Each row was made from one path, in order. Every step used is in the known rows, and no mark comes twice. Write each row's path.
Known rows:
C-S-M: [  0  -8  11 -17   6 -18 -25   1 -11   2   9  16   6 -28 -32  28  19 -16
 -58  11]
M-S-Y-W: [  3 -11  15 -15 -30 -42  -3   1  -6   6   5   0  17 -58 -14  50  -2   6
 -47 -21]
G-S-Y-W: [  8 -27  11  -5 -15 -39   4  -5 -14  28 -26  61  30 -60 -16  39  -3  -6
 -49  -2]
M-W-C: [-26   2 -35 -26 -16 -38  11  13  41  27  -8   0  -5 -27 -16  -6 -25 -18
 -21  13]
M-S: [  2  16   4  -3 -34 -26 -11   3   8   5  19  10   4 -35  46  54   7  11
  -8 -26]
Y-W-C-S-M: [-14 -27 -34 -49  16 -39 -10 -25  -9   4 -33  -5  28 -52 -58  14 -18   3
 -71  32]
W-M-S-C: [-25  19  -7  -5  -9 -34 -40  -6 -11  14  23   0  22 -30  22  55  -7 -17
 -41   4]
S-Y-W: [  2 -32  13 -15   5 -20   9  -3 -18   2 -18 -13  17 -30 -75  -4 -11  -7
 -47   6]
W-M: [-25  31   8   3  24  10 -29  -1 -15   8  13   8   5   5   8  18  15 -17
 -29  19]
S-M-W-C: [-35  24  -9 -27   7 -20 -13  -4  11   8   3   5  -8 -35 -58   6   3 -23
 -41  35]
W-C: [-34 -22  -5 -33   3  -8 -10  11  -6  -1 -21   5   6 -11 -20  -6 -33  -2
 -26   7]
C-S-G: [  0 -32   6 -17  19 -27 -10  -3 -11   2  -4   2  22  -1 -16  17  -3 -20
 -41  -2]
M-W-C-S-Y: [-23 -29 -15 -38 -23 -55   6  35  34  35  -7  10   3 -43 -44   1 -29 -34
 -63   3]
G-W-C-S-Y: [ -7 -36 -17 -40 -23 -46  12  17  30  -5 -43  55  -7 -44 -47  -4 -33 -10
 -59  -1]
C-W-M-S-G: [  3   0  -5 -19  15 -12 -13   1  -9 -30  18  -7  -4 -34   0  30  -6 -29
 -53  26]
Y-W-C-S: [ -7 -38 -43 -45   6 -43   1 -16   3  10 -38  -6  29 -46 -35   9 -30   7
 -58  20]
W-M-S: [-24  42  12   1  -3 -11 -37   2  -9  12  29  16   8 -23  44  62  20  -8
 -35  -3]
C-S-Y: [  6 -50  32 -17 -11 -29  -8  32 -10  11   2  13  12 -24 -43  13  -7 -25
 -67 -15]

Write each row's path:
[-23 -43  -7 -43  -4 -29 -15  21  -1   8 -19  15  14 -25 -16   9 -34 -11
 -57   0] : W-C-S
[-14 -22  13 -33 -28 -46  -8   7  -9   6  -6   2  20 -63 -24  48 -19   4
 -60 -16] : M-S-Y-W-C
[-11 -10 -31 -39 -12 -39   1  -4  29 -11 -38  55 -10 -46 -38   6 -16  -4
 -53  17] : G-W-C-S-M
[  0 -15 -19 -10 -40 -55 -13  -6   6   7  11  -8  20 -43  19  47 -26  -1
 -16 -18] : M-S-C
[ -2 -10 -13 -16  20 -35  -9 -13   8   0 -15  33  12 -12 -14  21   4 -24
 -52  10] : C-S-G-W-M
[-34 -28   4 -46   9 -22 -30  13 -15   0 -14  17  11 -33 -45  16 -19 -16
 -72  16] : W-C-S-M
[ -5 -11  16  -3  -3 -34 -10  -6 -22  32 -19  64  33 -58 -11  49   4 -15
 -63   8] : G-S-Y-W-M
[  1 -37  11 -23   7 -36 -13  10 -15  18  -6   7  26 -38 -53  25  -1 -24
 -90   7] : C-S-Y-W-M
[  5 -42 -40 -21   6 -31  -6  -5  -5 -21  -2 -28   9 -27 -47 -11 -48 -38
 -46  40] : S-C-W-M
[-34 -48   1 -46  19 -30 -18   7 -14   1 -25   7  23 -12 -32   7 -36 -18
 -59   7] : W-C-S-G
[ 23 -49 -36 -11 -27 -54   5  -6   4   6 -20  46  21 -60   4  25 -41 -23
 -32  15] : G-S-C-W
[  9  -5 -14 -15  17   6  -5  10  -3 -28  10  -6 -14 -22 -17  -2  -8 -30
 -45  38] : C-W-M
[ -8  10 -43 -15   3 -47 -18 -39  -4  15  -4 -19  37 -50  -3  47  -8   1
 -47  22] : Y-W-M-S-C
[ 11 -34 -32  -9 -15 -49  -9  -7  -4  10 -13  50  24 -58   7  33 -33 -31
 -47  25] : G-S-C-W-M
[  1   4 -10 -17  -6 -37 -13   4  19  20  15  14   1 -39 -32  27  20 -27
 -58  15] : C-S-M-W
[-21  19  -6 -14 -13 -39 -15  -6   9  33  -9  75  10 -64  -2  47   8 -18
 -44  20] : G-S-M-W-C
[ 14 -53   7 -25  -6 -41   2  11  -7  13 -12   3  24 -41 -56  15  -8 -15
 -76  -2] : C-S-Y-W
[-20 -48  11 -37   7 -25   3   4 -21   2 -31 -11  21 -37 -88  -8 -31  -8
 -64  12] : S-Y-W-C
[  0 -24  37   3 -21 -26  -5  16 -17  26 -11  73  18 -43  -1  37  -1 -16
 -40 -13] : G-S-Y
[-17   5 -10 -25 -15 -46  -3 -17  13 -10 -15  27   6 -37  15  45 -16   5
 -22 -13] : M-S-G-W-C
[ 21 -61 -46 -23 -10 -38  12  -4   5 -26 -10 -32   6 -31 -51 -23 -58 -27
 -27  28] : S-C-W
[ 11   5 -11 -16  -4 -11 -12  12   2 -25  21   1 -11 -43  11  31  -4 -22
 -51  21] : C-W-M-S
[ -4  36 -28   1   1 -13   2 -14  29  -3 -17  47 -15 -17   4   8  10  -5
 -18  18] : G-W-M
[-10 -38  10 -22 -13 -44  -1   0 -17  28 -37  63  33 -65 -26  35 -20  -7
 -62   2] : G-S-Y-W-C
